Each row was made from one path, in order. Every step used is in the known rows, and no mark comes twice. Write each row's path.
Known rows:
lado > tupem: .18,.19,.24,-.01,-.13,.11,.20,.35,.03,.14,-.11,.30,-.04,.05,.13,-.04,.06,-.10,-.21,-.14,.28,.28
tabat > panib > pibuvi > tupem: .05,.09,.26,.03,-.51,.32,-.07,.09,-.02,.21,-.14,.45,.04,.13,.15,.13,-.11,.02,.04,-.12,.15,.27
pibuvi > panib > sebef: .19,.11,.17,-.04,-.43,.21,-.02,.11,-.24,.22,-.05,.54,.46,.03,.17,.02,-.20,.04,-.05,-.10,.10,.36
zapa > tupem > pibuvi > panib > sebef: .34,.26,.28,.03,-.56,.09,-.01,.08,-.34,.06,-.10,.46,.35,-.07,.25,-.24,-.31,-.11,-.06,-.03,.14,.33
sebef > panib > pibuvi > tupem: .39,-.04,.32,-.07,-.39,.12,-.05,.18,-.10,-.05,-.10,.50,.26,.37,.20,.10,-.08,.08,.00,-.14,.04,.38
zige > panib > sebef > tupem: .12,.26,.16,-.37,-.27,.08,.23,.16,-.06,.14,.03,.46,.38,.20,.27,-.03,-.03,.14,.07,-.08,.05,.33
zige > panib > zapa > tupem > pibuvi: .12,.30,.24,-.43,-.37,.10,.09,.12,-.20,-.34,.01,.29,.22,.03,.31,-.37,-.16,-.31,-.01,-.10,.10,.16
zige > tabat: .00,.20,.28,-.25,-.12,.14,-.01,.33,-.06,-.02,-.10,.21,.09,.14,.08,-.03,.22,-.09,-.02,-.05,.08,.10
tabat > panib > sebef > tupem: .00,.21,.21,-.04,-.51,.26,.14,.09,-.13,.39,-.23,.49,.07,.10,.40,.13,-.23,.11,.07,-.15,.17,.32
zapa > panib > pibuvi > tupem: .14,.14,.30,.10,-.48,.08,.01,.01,-.20,-.21,-.13,.42,.13,.13,.19,.02,-.04,.04,-.02,-.06,-.02,.38
tupem > sebef: .13,.34,.39,-.16,-.35,.15,-.16,.38,-.33,.23,-.08,.37,.07,-.03,.17,-.13,-.12,.00,.02,-.03,.11,.12
tupem > sebef > panib > pibuvi: .34,.17,.44,-.11,-.42,.16,-.23,.28,-.31,.15,-.12,.50,.16,.17,.32,-.08,-.11,.07,.03,-.10,.03,.23
lado > tupem > pibuvi > panib: .48,.26,.22,.16,-.34,.18,-.02,.33,-.11,.23,-.23,.39,.15,-.04,.20,.01,.03,-.07,-.16,-.05,.18,.33
sebef > panib > pibuvi > tupem > lado: .46,.07,.38,-.09,-.42,.10,-.07,.24,-.24,-.03,-.07,.58,.15,.32,.29,.11,-.08,.09,.08,-.10,.07,.41
lado > tupem > sebef > panib > pibuvi: .43,.13,.41,.02,-.26,.16,.05,.35,-.13,.24,-.19,.47,.09,.18,.31,-.13,.03,.03,-.13,-.12,.19,.35
panib > zapa: -.06,.11,.25,-.26,-.33,.16,.03,.22,-.19,-.27,-.06,.32,.05,.09,.27,-.11,-.30,-.24,-.02,-.14,.13,.21
zige > panib: .08,.33,.18,-.39,-.18,.14,-.01,.21,-.04,.04,.08,.34,.20,.04,.09,-.04,.13,-.07,-.01,-.15,.07,.11
tupem > pibuvi > panib > sebef: .35,.21,.20,.10,-.52,.20,-.17,.15,-.31,.18,-.15,.52,.42,-.05,.28,-.04,-.32,.02,.04,.04,.02,.33
pibuvi > panib > zapa > tupem: .13,.17,.28,-.24,-.52,.16,.05,.10,-.32,-.17,-.10,.39,.25,.06,.20,-.13,-.18,-.26,-.14,-.24,.19,.28
zige > tabat > panib: -.08,.23,.25,-.17,-.25,.33,-.05,.23,-.03,.19,-.24,.24,-.02,.06,.18,.05,.24,-.10,.01,-.13,.13,.06
zapa > tupem > pibuvi: .23,.35,.35,-.06,-.44,.01,-.05,.20,-.25,-.08,-.08,.28,-.01,-.07,.22,-.23,-.21,-.20,-.06,-.05,.16,.16
sebef > tupem: .14,.31,.31,-.19,-.35,.02,.05,.32,-.15,.13,-.14,.35,-.05,.19,.21,.20,.00,.08,.01,-.12,.11,.26
panib > sebef > tupem > pibuvi: .25,.23,.26,.01,-.46,.03,.07,.23,-.22,.14,-.17,.47,.21,.13,.40,-.03,-.37,.14,.12,.07,.05,.39

Which path is each row?
.23,.43,.39,-.23,-.40,-.01,.03,.40,-.32,.16,-.09,.44,-.17,.13,.33,.21,.00,.10,.10,-.08,.14,.30  sebef > tupem > lado
.36,.29,.28,-.10,-.60,.11,-.11,.26,-.32,-.01,-.29,.44,.18,.17,.40,.14,-.20,.00,.07,-.05,.02,.36  sebef > tupem > pibuvi > panib > zapa
.03,.20,.21,.06,-.42,.09,.12,-.04,-.30,-.10,-.13,.44,.20,-.05,.35,-.12,-.23,.00,-.03,-.08,.01,.33  zapa > panib > sebef
-.02,.24,.23,-.54,-.29,.10,.20,.09,-.14,-.32,.08,.30,.22,.09,.23,-.31,-.06,-.30,-.07,-.21,.16,.17  zige > panib > zapa > tupem
.10,.17,.24,-.11,-.37,.04,.20,.20,-.16,.15,-.09,.47,.21,.20,.31,.03,-.26,.15,.04,-.05,.11,.39  panib > sebef > tupem
.29,.20,.24,-.05,-.55,.22,-.23,.21,-.34,-.10,-.20,.42,.26,-.01,.31,-.03,-.30,-.17,.02,-.04,.03,.26  tupem > pibuvi > panib > zapa
.44,.38,.30,-.02,-.56,.08,-.16,.30,-.28,.23,-.27,.43,.15,.12,.28,.23,-.04,.12,.05,-.04,.02,.32  sebef > tupem > pibuvi > panib
.36,.26,.41,-.17,-.38,.15,-.17,.36,-.37,.22,-.18,.46,.15,.10,.31,-.08,-.08,.03,.01,-.13,.06,.17  tupem > sebef > panib
.36,.13,.34,-.19,-.49,.07,.01,.15,-.32,-.35,-.21,.39,.12,.16,.48,-.25,-.35,-.28,-.04,-.20,.10,.26  sebef > panib > zapa > tupem > pibuvi
.09,.18,.36,.02,-.56,.34,-.14,.17,-.17,.35,-.18,.48,.09,.09,.19,.01,-.14,.08,.09,-.05,.14,.25  tabat > panib > pibuvi > tupem > sebef
.26,.26,.35,-.13,-.37,.08,.04,.38,-.29,.05,-.02,.46,.06,.10,.12,.04,-.08,.04,.09,.00,.17,.31  pibuvi > tupem > lado
.25,.17,.21,-.07,-.50,.14,.08,.17,-.24,.28,-.15,.55,.41,.17,.25,.15,-.14,.17,-.01,-.11,.09,.45  pibuvi > panib > sebef > tupem
.17,.27,.32,-.15,-.41,.02,.18,.28,-.32,.18,-.04,.55,.08,.14,.41,.03,-.25,.16,.13,.00,.14,.43  panib > sebef > tupem > lado
.03,.27,.39,-.33,-.44,.04,.14,.20,-.40,-.34,.00,.37,-.09,.01,.36,-.28,-.29,-.32,-.02,-.15,.25,.25  panib > zapa > tupem > lado
.36,.08,.39,-.21,-.46,.19,.03,.35,-.38,-.05,-.23,.48,.36,.29,.30,-.16,-.25,.01,.06,-.07,.07,.33  pibuvi > tupem > sebef > panib > zapa
.36,.12,.37,-.12,-.27,.18,.18,.40,-.23,.06,-.26,.42,.12,.16,.42,-.24,-.09,-.11,-.13,-.16,.22,.33  lado > tupem > sebef > panib > zapa
.21,.24,.36,.07,-.51,.06,-.01,.07,-.35,-.18,-.09,.49,.02,.08,.28,.03,-.03,.06,.05,-.02,.01,.41  zapa > panib > pibuvi > tupem > lado
-.11,.11,.20,-.11,-.27,.35,.09,.14,-.05,.22,-.21,.34,.17,.08,.27,-.07,.03,-.03,.05,-.07,.12,.17  zige > tabat > panib > sebef
.44,.17,.18,.21,-.36,.19,.10,.24,-.13,.26,-.21,.48,.33,-.04,.27,-.10,-.16,-.01,-.13,.00,.18,.44  lado > tupem > pibuvi > panib > sebef
.24,.25,.39,-.11,-.39,.14,-.03,.40,-.29,.20,-.12,.40,.25,.12,.06,-.11,-.12,.09,.05,.04,.12,.25  pibuvi > tupem > sebef
.17,.24,.37,-.25,-.57,.18,-.02,.18,-.45,-.03,-.13,.43,.30,.01,.25,-.25,-.21,-.21,-.09,-.17,.18,.26  pibuvi > panib > zapa > tupem > sebef
.10,.21,.33,-.19,-.49,.06,.04,.16,-.30,-.38,-.11,.29,.03,.00,.35,-.34,-.41,-.35,-.03,-.07,.16,.22  panib > zapa > tupem > pibuvi
.14,.27,.22,.06,-.59,.24,.02,.11,-.19,.37,-.30,.49,.07,.03,.48,.07,-.33,.10,.14,-.05,.11,.32  tabat > panib > sebef > tupem > pibuvi
.24,.32,.25,.14,-.56,.01,.10,.03,-.37,-.03,-.29,.47,.15,.03,.51,-.04,-.25,.13,.07,.01,-.06,.42  zapa > panib > sebef > tupem > pibuvi
.10,.26,.25,.04,-.49,.02,.21,.01,-.32,-.03,-.22,.46,.15,.09,.43,.02,-.15,.13,.01,-.09,.00,.43  zapa > panib > sebef > tupem
.34,.32,.47,-.21,-.43,.05,-.01,.26,-.40,.10,-.13,.40,.11,.08,.28,-.28,-.09,-.09,-.09,-.19,.17,.17  zapa > tupem > sebef > panib
-.02,.20,.17,-.49,-.23,.18,.07,.16,-.10,-.25,.05,.33,.24,.11,.24,-.16,-.06,-.21,.00,-.16,.07,.15  zige > panib > zapa
.20,.13,.41,-.05,-.43,.14,-.11,.29,-.20,.11,-.03,.46,.23,.19,.09,-.09,-.16,.11,.07,.07,.08,.32  panib > pibuvi > tupem > sebef
.19,.25,.34,-.27,-.56,.14,.03,.15,-.46,-.14,-.05,.46,.14,.00,.29,-.12,-.18,-.25,-.07,-.20,.22,.31  pibuvi > panib > zapa > tupem > lado
.04,.22,.30,.07,-.43,.08,-.10,-.03,-.22,-.20,-.10,.39,-.02,.01,.27,.02,-.03,-.04,-.04,-.12,-.03,.27  zapa > panib > pibuvi
.44,.17,.41,-.12,-.42,.15,-.03,.39,-.33,.18,-.21,.48,.32,.24,.19,-.07,-.09,.13,.05,-.05,.07,.29  pibuvi > tupem > sebef > panib
